Each row comes from the steps of one walk. Every step used is in the known rows, and no mark comes twice. Write the walk behind each row, first mark first.
(in the rows, 128 means zero)
Known rows
T -> Q -> L -> A -> F: [145 109 124 140 108  71  72 150 122 159 145 104 101 135 148 121 132 106
 175 145  80 119 129  98 150 116 164 164  89  72 146  90 135 156 133 125
 120 105 125 140 131  99]
L -> Q -> T -> R -> W -> A -> F: [132  87 147 127  97  65  90 107 141 117 173 113 110 112 133 120 135 114
 156 135 145 158 108  79 147 111  97 192  90 120 123  94 142 180 124 102
 132 114 140 167 117 109]
W -> R -> T -> A -> F -> U -> Z: [136 124 130 132 118  69 100 114 182 117 152 152 142  95 107 117 169 126
 142 158 210 159 137  54  93 135 109 155 117 149 120  82 136 111 146 106
 131 116  83  89 163 133]
R -> W -> A -> T -> Q -> L: [149 120 116 110 133  29 126 155 110 179 154 114 115 130 144 132 125 103
 177 118 128 112  87  95 135 120 111 180  70  44  92 126 143 188 129 108
 124 111 139 135 122 123]
W -> A -> F: [138 121 140 127 125  98  98 123 154 133 122 115 121 114 116 117 129 147
 149 152 162 147 137  99 133 119 127 160 117 127 137  90 120 171 119 114
 136 105 113 153 131 114]
L -> Q -> T -> A -> F: [161  99 139 142 122  92  72 114 131 103 152  92 122 114 143 129 137 129
 150 137 135 140 122 104 152 122 151 170  91 120 132  86 141 138 110 112
 143 108 140 126 117  86]
L -> R -> W: [113  94 135 127  84 120 159 121 119 132 155 138 109 134 127 117 124 109
 137 111 101 159 122 107 122 128  95 145 130 126 123 137 124 118 135 108
 131 136 137 124 120 141]
F -> A -> L -> Q: [139 115 117 139 118 105  91 149 128 134 121 122 112 126 133 125 134 121
 127 120 139 127 112 108 147 112 143 140  76 134 128  98 135 135  99 143
 148  95 114 138 124 111]
X -> C -> R: [121 111 137 132 177 132 133 138 109 120 134 133 106 132 123 110 156 136
 168 114 137 140 114 144 168 137 133 132 126 141 154 103 163 115 127 121
 119 154 107 157 120 132]
U -> Z: [115 137 125 129 131 100 141 136 138 123 134 149 139 116 103 119 152 131
 120 122 147 144 142  87 125 134 127 113 147 134 135 128 138 132 129 127
 127 120  93 117 143 123]
H -> X -> C -> R: [126 110 123 125 181 114 114 130 110 122 121 149 115 115 109 112 160 114
 198 109 151 132 113 144 177 136 131 130 130 148 159  91 169 118 130 125
 114 143 111 159 126 126]
T -> Q -> L: [136 134 111 126 116  80  95 166 108 162 144 118 111 142 156 134 129  90
 164 125 117  90 104 120 151 125 136 144  98  60 123 130 154 152 133 137
 113 122 133 121 140 129]
F -> A -> L -> R -> B: [139 108 122 110  62 112 118 147 124 176 122 139 111 119 143 143 134 116
 145 124 148 143 123 120 121 125 116 159 109 149 133  89 122 101 110 130
 114 101 114 134 139 157]
W -> A -> T -> R -> L: [140 125 141  95  90  58 127 146 137 145 128 143 112 131 128 137 135 128
 141 113 125 138 126  84 115 107 113 148  82 126 100  94 150 179 134 110
 118 135 129 149 126 150]
H -> X -> C: [119 121 106 141 147 106 111 120 111 124 104 149 125 109 102 105 145 112
 175 113 143 114 114 134 189 134 151 147 132 134 152 105 155 122 121 124
 123 131 115 144 116 104]
C -> X: [153 133  93 127 105 121 110 135 105 138 127 135 139 103 140 143 145 122
 119 127 138 128 113 116 103 122 132 112 126 131 128 122 148 127 128 136
 128 122  91 139 138 121]
F -> U: [125 131 111 149 119 138 113 121 151 127 132 137 140 123 141 128 135 122
 133 157 192 126 120 117 112 128 124 132 111 135 132 118 121 132 122 126
 118 124 120 111 154 134]
C -> R -> W -> A -> T -> Q -> L: [154 110 125  99 158  33 128 162 108 178 166 116 108 133 147 135 137 103
 198 114 135 124  85 102 131 123  98 168  69  56  99 114 156 185 136 107
 118 120 135 148 127 139]
A -> W -> R -> T -> Q: [147 122 141 107 140  47 126 146 139 157 153 125 121 120 123 128 147 102
 140 104 115 139 105  93 109 141  69 170 102 120  91 129 138 111 171 144
 123 137 144 122 144 143]
W -> R -> C: [111 102 146 108 126 109 144 128 151 133 128 138 118 120 140 111 133 119
 150 127 113 148 137 131 124 140 114 168 119 136 114 110 154  79 147 116
 130 143 109 123 161 133]
R -> T -> Q -> L -> A -> F -> U: [153 113 119 149 113  64  67 128 148 158 155 115 125 122 146 128 140 103
 173 169 141 115 115  85 108 122 138 177  64  80 124  79 123 148 141 120
 121 105 124 117 142 110]
X -> C -> R -> T -> Q -> L: [143 119 132 118 165  61 105 157  93 157 156 124 104 137 136 125 151 100
 192 111 113  97  90 127 158 136 121 161  83  66 116 107 174 129 149 129
 119 145 123 137 118 134]
Z -> U -> F -> A -> L -> R -> C: [127  61 109 154  68  99 123 146 152 136 127 139 107 121 140  91 153 139
 185 109 186 147 130  76 128 160 149 149  80 148 132  76 128 118 128 128
 140 119  84 120 155 137]
W -> R: [114 120 133 116 117 110 124 131 144 124 136 135 114 126 124 116 131 117
 144 132 127 148 134 121 137 122 103 141 124 146 114 123 139  92 145 122
 116 138 134 136 141 148]
Q -> L -> R: [114  89 118 131  58 108 125 142 114 131 148 127  94 148 146 114 130 108
 174 115  98 137 136 127 153 104 128 139 113  83 122 127 143 126 128 135
 120 125 141 147 138 138]
G -> U -> F -> A -> W: [130  82  76 157 118 111 136 120 133 134 104 128 134 111 123 102 152 138
 150 103 165 131 119  64 137 159 124 144  93 112 133 112  91 144 117 165
 113  95 113 141 156 126]
G -> U -> Z: [103 121  99 142 129 100 143 131 139 109 119 137 147 117 104 121 150 122
 141 132 116 128 144  74 118 134 120 115 126 138 135 124 127 127 116 154
 102 123  85 112 150 125]
R -> L: [131 145 132 111 126 117 126 137 118 146 111 138 122 143 116 137 115 118
 125 118 100 108 134  87 121 123 134 118 115 116 118 114 127 125 128 128
 130 128 120 100 129 141]
B -> R -> W: [119 114 118 130  92 128 154 126 123 135 144 151 119 142 120 123 141 114
 132 112 109 134 109 109 128 139  97 136 130 132 124 145 123 152 146 110
 121 125 133 119 128 162]
T -> Q -> L -> A -> F -> U -> Z: [127 126 105 158 107  57  78 153 153 150 153 136 126 118 134 114 161 103
 165 163 164 132 131  53 131 125 153 148  97  89 154  89 140 160 128 123
 110  96  83 111 170 106]
F -> A -> L -> R -> C: [129  72 132 122  71 101 138 146 143 154 117 143 107 127 153 107 143 134
 161 111 127 152 128 130 130 137 145 158  95 142 124  80 146 119 114 125
 124 111  98 134 151 126]
F -> A -> W -> R -> H -> X: [149  91 104 118 131 100 120  89 116 172  84 172 129  84 146 118 148  73
 174 103 166 150 100 100 160 142 112 155 107 139 127 104 139 126 130 138
 114 112 113 128 168 127]
H -> R -> W -> A -> L: [121 105 115 106 168  83 129 127 133 167 124 142 106 138 115 121 113 127
 169  93 136 142 106  91 142 119  97 151 112 146 110  93 129 184 125 129
 105 117 123 128 122 152]
W -> A -> L -> Q: [131 127 122 129 130  85  91 149 139 134 125 107 105 128 127 127 121 125
 139 115 117 136 121  95 146  95 120 155  75 136 121 103 143 164 104 151
 142 106 113 144 127 111]
Z -> U -> F -> A: [126 112 100 174 111 127 108 129 140 119 118 132 137 105 122 104 145 141
 155 139 252 134 116  70 138 169 140 128  81 138 140  97 100 135 117 116
 130 113 108 120 147 133]
Z -> U -> F -> A -> W: [137  92  88 167 119 121 135 123 134 134 122 132 129 114 124 102 154 143
 155  98 236 141 107  52 137 161 131 134 101 117 135 114  90 152 121 153
 133 104 114 126 162 130]
Z -> U -> F -> A -> W -> R: [121  86  97 153 108 105 130 128 149 129 131 139 115 114 120  94 155 129
 171 106 230 159 114  51 144 152 106 146  98 138 120 111 104 115 139 145
 121 117 121 131 175 151]
L -> Q -> T -> A: [144 113 130 143 129 101  96 119 115 104 143  93 129 113 161 139 123 120
 143 122 127 143 109 122 160 123 134 166  71 127 116 106 155 135  94 122
 109 122 151 112 132  90]
X -> C -> R -> L -> Q -> T -> A: [142 114 139 136 163  96  99 134  92 109 132 105 107 126 147 131 134 120
 170 104 114 137 101 105 187 127 144 163  60 129 129  75 181 122  93 116
 104 142 129 114 125 101]
W -> R -> H: [137 109 136 120 132 123 125  98 115 151 111 147 114 108 157 121 134  89
 135 127 108 149 119 112 140 137 112 147 108 142 121 127 148 100 146 116
 132 152 108 113 137 143]
X -> C: [113 124 123 149 143 126 132 129 110 119 117 131 115 128 118 104 140 138
 141 120 128 124 115 135 179 135 153 149 126 126 148 118 148 118 117 120
 128 143 111 140 110 110]
Q -> T: [137 102 126 128 129  99 125 110 118 121 145 116 138 123 134 126 130 133
 155 124 132 127 116 130 149 131 130 139 111 123 102 124 130 131 122 120
 102 119 157 136 115 113]

Write each row's walk
[136 118 128 112 163  57 100 144 110 159 151 126 116 142 132 134 131  93
 175 109 113 106 105 120 137 131  98 161  90  72 100 111 153 140 159 134
 119 133 155 123 129 145] => H -> R -> T -> Q -> L
[167 103 106 117 121  83 100 130 119 147 135 119 120 130 157 137 129 136
 169  99 127 112 101 117 149 125 161 136  96 138 102  93 144 158 109 136
  88 110 131 100 115 121] => Q -> T -> A -> L
[126 130 141 116 169 120 131 146 102 137 116 143 100 146 111 121 140 125
 161 106 109 120 121 101 157 131 139 121 113 128 142  90 159 113 126 121
 123 151 102 126 122 144] => X -> C -> R -> L
[123 120 139 113  75 129 133 135 122 150 138 127 116 119 138 145 127 108
 131 131 120 153 140 127 114 126  95 164 131 139 140 119 125  83 127 124
 127 129 130 133 141 152] => L -> R -> B
[133 111 118 125 129 108 152 128 113 164 110 127 109 143 131 128 119 124
 139  84  56 143 131  66 133 113 138 143 105 104 124 113 111 149 119 162
 107 113 129 118 152 114] => R -> L -> A -> W
[108 117 140 122 177 109 152 124 115 143 131 133 109 118 122 114 126 133
 172 118 155 159  95 109 161 135  94 168 103 133 136 100 150 163 110 104
 100 142 104 149 129 130] => X -> C -> R -> W -> A
[142 122 154 124  97  58 116 155 134 141 154 117 121 121 129 131 142 106
 136 127 104 144 120 116 107 139  83 160  88 132 109 120 144 118 155 119
 125 141 145 128 124 133] => L -> R -> T -> Q
[140  93 125 144  72  86  73 112 153 133 151 136 118 127 151 126 143 115
 167 160 145 135 127  72 127 113 151 155  77 135 130  63 130 155 130 110
  90 117 131 130 144 122] => Q -> T -> R -> L -> A -> F -> U
[125 143 139 127 130 114 106 143 118 120 122 117 113 139 116 137 116 104
 109 119  82 119 136  80 132 107 125 136  89 114 126 117 139 113 118 136
 165 125 125 113 127 117] => R -> L -> Q
[126  83 104 143 153  94 126  91  95 159  87 157 103  95 136  95 149  84
 190  87  87 155 105  99 207 133 144 183 103 136 151 100 159 117 128 140
 107 140 104 140 142  97] => L -> A -> W -> R -> H -> X -> C
[120  83 123 116 120  62 137 151 129 178 138 124  95 132 171 110 134  92
 187  97  66 145 116 101 149 131 125 199  84  75 113 108 161 116 145 153
  98 126 118 127 191 116] => T -> Q -> L -> A -> W -> R -> C
[144  91 123 126  67  46 119 172 117 147 164 113  97 144 149 119 149 104
 178 114  97 135 122 120 141 111 124 156  83  72 109 125 154 140 141 118
 133 122 151 155 123 130] => A -> T -> Q -> L -> R
[147 108 132 122 170  83  88 129 128 123 137 116 109 131 125 137 129 118
 141  89 101 140 117 107 131 113 110 159  77 148 111  83 154 130 130 146
 151 127 135 111 114 124] => H -> R -> T -> A -> L -> Q
[127 127 116 150 118  99 105 124 170 118 146 153 143 111 104 111 169 132
 131 161 210 142 145  63 105 132 137 123 144 135 150 103 123 138 134 116
 145 103  77 112 155 122] => A -> F -> U -> Z
[135 112 109 143 159 116 111  93  89 145  85 159 124  95 129 108 148  90
 168 109 128 116 102 127 193 146 156 154 119 133 158 107 163 127 122 119
 134 144  95 126 114 102] => R -> H -> X -> C
[143 115 118 151 114 128  88 115 164 124 142 132 134 122 129 121 147 129
 141 171 199 125 130 100 107 126 140 137 124 129 145  98 111 135 133 115
 148 111 112 122 140 127] => A -> F -> U
[155 105 119 163 114 105  61 108 154 103 153 103 134 110 156 129 143 122
 152 165 195 137 114  96 134 122 145 171  75 127 136  81 134 141 105 112
 134 106 130 110 143  95] => L -> Q -> T -> A -> F -> U
[130 118 123 101 114 118 142 125 129 177 120 142 124 106 139 140 135 108
 137 118 174 154 112 105 124 135  85 182 124 128 122 112 113  83 124 140
 111 107 126 133 175 158] => F -> A -> W -> R -> B
[112 141 109 148 123 109 128 129 160 122 137 156 149 111 114 119 158 125
 125 149 204 142 134  78 110 134 124 117 131 140 139 120 131 135 123 125
 119 114  84 101 166 129] => F -> U -> Z
[164 120 119 141 126  38 104 167 139 148 134 118 138 100 125 111 163 136
 134 134 186 134 111  94 128 168 130 156  63 115 122 103 126 146 141  89
 145 102 128 150 113 118] => U -> F -> A -> T -> Q
[139 114 129 100  84  67  83 134 125 154 157 120 110 111 157 157 132 101
 153 117 140 134 104 108 141 106  93 193  80 145 116  92 157 148 115 139
  98 118 134 157 135 142] => W -> A -> L -> Q -> T -> R -> B
[131 121 125  94 122 115 145 124 127 168 136 136 116 118 130 142 132 103
 136 107 133 146 124 102 117 127  80 175 145 125 121 130 119  76 145 150
 125 124 131 128 163 164] => A -> W -> R -> B
[125 140 122 121  82 118 127 151 127 139 109 149 114 155 114 131 138 119
 132 114  91 116 136  90 132 127 123 116 110 135 122 118 132 148 140 126
 117 122 123 110 140 168] => B -> R -> L
[133 129 126 104 175 123 116 127 100 155 121 148 122 103 115 143 150  99
 181 119 157 125 112 141 152 142 112 161 138 144 165  91 157  86 128 125
 119 137 107 145 134 146] => H -> X -> C -> R -> B
[139 118 144 117 176 104 121 106 129 125 126 128 133 117 129 140 125 131
 143 107 136 152 117 130 118 140  97 161 101 146 108  87 143 129 137 118
 112 144 147 101 131 137] => H -> R -> T -> A
[142 115 108 160 102  83  61 142 147 157 148 114 116 129 160 124 138 100
 175 173 149 117 118  90 132 119 158 165  75  84 148  84 129 157 127 122
 110 103 118 122 156 108] => T -> Q -> L -> A -> F -> U
[148 101 130 128 134  78 145 126 129 134 135 111 129 121 127 123 136 149
 144 124  80 159 136 121 118 113 145 154  83 121 110 110 119 138 125 109
 133 116 145 156 104  99] => L -> A -> T
[136 104 147 133 154 103 101 133 117 139 119 125  91 138 110 111 142 135
 173 128  73 143 141  83 160 121 169 148 102 126 162  57 141 125 126 112
 128 130 100 146 114 111] => X -> C -> R -> L -> A -> F
[144 113 143 120 106  27 142 163 136 157 154 111 117 115 134 123 137 118
 152 124 130 168 105  95 119 129  81 185  71 120 106 118 140 173 131  90
 124 125 143 150 120 124] => L -> R -> W -> A -> T -> Q
[124  65  84 153  51  87 104 148 143 129 116 131 106 126 124  96 151 133
 173 117 128 136 138  77 141 140 134 130  73 153 131  84 113 127 119 144
 105 101 105 147 127 146] => G -> U -> F -> A -> L -> R
[175 111 132  95 158  88 109 135 127 152 140 130 114 128 138 148 142 135
 164  94 121 123 106 119 101 130 125 128  98 148 103  82 149 139 137 141
 115 129 111 102 117 150] => C -> R -> T -> A -> L
[129 123 129 137 139  91 104 136 159 136 138 152 126 121 105 120 164 124
 157 153 160 158 153  36 104 124 140 117 111 141 155  66 133 137 131 116
 118 108  70 110 167 129] => C -> R -> L -> A -> F -> U -> Z
[153  90 131 123 100  97 154 117 126 137 139 123 116 122 143 130 140 132
 141  77 112 167 116 102 111 128  99 166 111 120 106 118 128 137 131 154
 121 127 141 114 149 126] => L -> R -> T -> A -> W
[148 121 143 113  96  26 102 167 146 165 143 115 109 121 129 130 135 118
 158 117 112 144 112  97 115 126  84 170  67 144  97  96 145 160 140 132
 107 125 128 133 126 138] => W -> A -> L -> R -> T -> Q
